Each row comes from the steps of one path. Every step used is in the known rows, and no mark comes twice. Write the path behind each row, first mark first.
Known rows
N, J: [-0.84  1.13 -1.55 -1.67 -1.10 -0.36 -1.22  3.87  0.01  2.79  0.81  1.20
  2.74 -1.27 -0.62 -1.30 -2.33  0.66  2.89  1.17]
H, J, F, E, R: [ 2.28  2.13 -2.74 -0.39 -1.97  0.68  0.94  3.04  1.23  2.76  1.07  1.13
  0.56  2.91  0.12 -2.72 -2.71 -4.13  3.74 -1.36]
F, E, R, K, N, J, H: [ 1.88  0.66  1.31  1.89 -2.26  1.76 -1.15  6.63 -1.47  2.22  0.28  0.67
  4.18 -0.03 -0.76  0.20 -2.12  2.49  5.61  1.96]
E, R: [ 1.41 -0.74 -0.07 -0.93  0.49 -1.67  0.26  1.24 -0.26  2.53 -0.35 -0.83
  0.57  1.26  0.64 -1.45 -0.48 -2.87  1.08  0.25]
E, R, J, F, G: [ 1.01 -0.95 -1.65 -2.75 -0.29 -1.28  1.63  2.47  0.85 -0.30 -2.40 -3.44
 -0.03  5.38  0.25 -5.07  0.60 -5.65 -0.17  2.51]
E, R, J: [ 2.13 -2.71 -0.20 -1.08  0.80 -1.03  0.65  1.21 -0.09 -0.07  0.28 -1.96
  2.04  1.57 -0.43 -1.13 -0.37 -3.70  1.10  1.16]
R, G: [ 0.30  0.72 -0.74  0.63 -1.26 -0.35 -0.12  3.94  0.73  1.62 -0.52  0.90
  0.86 -0.17 -0.83 -2.45 -2.07 -1.67  0.40  0.28]
K, N, J, R: [-1.50  2.71 -1.82 -2.84 -3.52 -0.60 -2.81  4.35  1.75  4.31  0.15  2.47
  4.28 -1.07  1.92 -0.58 -4.90 -0.14  0.79  2.43]
K, N, J, H: [-1.06  0.58  0.71  1.65 -4.40 -0.28 -3.86  7.06  0.05  5.40  0.24  0.86
  3.81 -2.74 -0.80  0.86 -3.59  2.52  4.70  2.50]
K, N: [ 0.71  0.59  0.48  0.61 -2.78 -1.61 -1.96  2.87  0.10  3.12 -0.11  0.77
  3.28  0.28 -0.47 -1.03 -1.91 -0.61  0.85  1.66]
R, K, N: [ 1.21  1.44  1.88 -0.31 -2.77 -1.92 -0.08  2.73 -1.53  1.12 -1.11  1.40
  2.55  0.09 -0.62  0.12  0.06  1.20  0.92  1.97]
J, F: [-0.42  3.03 -1.01 -1.13 -2.71 -1.79  1.43  1.44 -0.16  1.74 -0.59  1.80
  0.29  3.10 -0.19 -2.60  0.12 -1.85 -0.30 -0.45]
N, K: [-0.19  2.05  0.09  1.08 -3.26 -1.13 -1.76  3.23 -1.60  2.99  0.13  1.35
  2.08  0.65  0.54 -1.89 -3.34 -1.66  0.02  0.55]
F, G: [-0.16  0.34 -0.64 -1.14 -0.32 -0.76 -0.87  4.18  0.79  1.85 -1.14 -1.55
  0.66  3.07 -0.60 -3.73 -0.87 -2.37 -0.57  2.02]
K, N, J: [-0.13  0.99 -0.90 -0.88 -2.97 -0.72 -3.07  4.60  0.44  4.06  0.27  1.15
  4.47 -2.21 -0.44 -1.22 -3.37  1.17  3.49  2.91]
K, N, J, F: [-0.95  3.19 -1.79 -1.82 -4.59 -1.42 -1.53  3.98  0.51  3.99 -0.82  2.05
  3.32 -0.28  0.15 -2.50 -2.36  0.39  2.94  2.32]
F, E, R, J, N, K: [ 0.67 -0.14 -0.82  4.06 -1.33  2.61 -0.03  3.91 -1.94  1.94  1.68  1.42
  5.86  2.90  0.62 -2.57 -4.58 -6.25  0.88  0.69]
K, N, J, R, G: [-1.31  2.58 -2.26 -2.04 -3.72  0.17 -2.82  6.37  2.70  4.02 -0.90  2.52
  3.56 -2.32  1.70 -1.86 -6.17 -0.77  0.82  2.56]
H, J, F, G: [-0.69  2.19 -2.56 -2.49 -3.43 -1.31 -0.58  5.18  2.13  4.01 -1.46 -0.59
 -1.31  1.89  0.10 -3.52 -2.03 -3.60  1.96  1.35]

Which path is each row?
[ 0.08  2.71  0.00 -2.69 -4.74 -1.81 -1.23  4.19  1.20  3.79 -0.47  2.88
  1.47 -1.58  1.62  2.37 -3.62 -0.79  1.24  1.36]	H, J, R, K, N
[ 1.34  0.25  0.52 -2.35 -1.62 -1.73 -0.64  3.46 -1.29  2.65 -1.55  0.15
  2.79 -2.23  0.76 -0.17 -0.81  1.33  4.40  3.09]	E, R, K, N, J
[-1.85  3.54 -1.06 -4.45 -1.80 -0.58  0.81  3.42 -0.26  1.07 -0.25  3.09
  1.61 -0.22  1.45  0.44 -1.89  0.84  0.15  0.88]	N, J, R, K
[-0.96  2.56 -1.55 -1.95 -2.03 -1.35  0.77  3.45  0.83  1.81 -2.12 -0.75
 -0.62  4.96  0.04 -5.24  0.14 -3.04 -1.12  1.45]	J, F, G
[ 0.23  1.95 -0.81 -4.11 -2.64 -1.84  0.30  4.86 -0.27  2.56 -4.23 -1.39
  0.71  1.52  1.52 -4.11  0.18 -0.63  3.06  4.61]	E, R, K, N, J, F, G
[-2.11  2.70 -2.40 -3.69 -1.74 -0.20 -1.17  3.57  1.50  3.17  0.78  2.53
  2.52 -0.15  1.58 -0.84 -3.93 -0.76  0.05  0.80]	N, J, R
[ 1.13 -1.38 -0.79  2.68  0.82  2.55  1.47  2.92 -0.43  0.97  2.05  1.04
  5.31  3.34 -0.53 -2.01 -2.21 -5.90  1.20  0.29]	F, E, R, J, N
[ 0.43  4.04 -2.47  0.07 -3.90  1.51 -1.20  4.63  0.54  2.05  0.91  2.97
  5.31  2.40 -0.84 -4.21 -3.37  0.40  2.91  1.66]	K, N, J, F, E
[-0.17  3.08  1.07 -2.32 -3.34 -1.84  0.08  2.42 -0.09  1.43 -1.21  2.77
  2.28  1.32  1.57  0.65 -1.58 -0.11 -1.94  1.32]	J, R, K, N
[ 2.60  1.07 -0.16 -0.60 -0.85  1.21 -0.34  4.24 -1.25  0.80  0.24  0.98
  4.87  0.51 -0.19 -1.85 -1.84  1.17  4.31  2.40]	F, E, R, K, N, J
[ 2.14  2.38 -1.65  0.08 -0.65  0.65  2.20  1.30 -0.06  0.61  0.41  0.95
  1.26  5.88  0.01 -4.52 -0.42 -3.53  0.56 -1.19]	J, F, E, R
[-0.02  1.80  0.38 -1.69 -2.98 -1.14 -1.13  4.37 -1.27  2.01 -0.73  1.76
  3.74 -2.34 -0.55 -0.01 -1.38  2.88  3.48  3.03]	R, K, N, J
[ 3.28  2.68 -0.68 -0.35 -3.71 -0.20  1.02  3.56 -0.09  2.09 -0.50  1.67
  1.69  2.05  0.27 -1.44 -1.69 -1.86  4.31  0.46]	H, J, F, E, R, K, N
[-0.85  2.02 -2.08 -2.58 -3.05 -1.02 -1.24  3.56  2.56  4.50  1.15  2.27
  0.44 -0.65  1.48  1.04 -4.71 -3.13  0.73 -0.47]	H, J, R
[ 1.56  2.56 -2.41 -0.58 -2.53  1.09 -0.66  3.75  0.62  2.65  0.18  1.23
  4.33  2.59  0.43 -4.46 -2.97 -1.06  3.79  1.64]	K, N, J, F, E, R
[ 1.37 -0.47 -1.07 -1.84 -0.95 -1.66  2.38  0.50 -0.09 -0.14 -0.76 -0.97
  0.85  3.48 -0.08 -2.35  0.59 -4.44  0.50  0.51]	E, R, J, F
[ 0.84  3.90 -1.71  0.64 -1.97  1.13  1.72  2.07 -0.02 -0.14  1.19  2.59
  2.22  5.70 -1.26 -4.23 -0.91 -1.96 -0.23 -1.34]	J, F, E
[-1.68  0.64  0.02  0.85 -2.50  0.20 -2.11  6.18 -0.10  4.17  0.89  0.88
  1.97 -1.93 -1.21  0.69 -2.59  1.86  4.11  0.74]	N, J, H
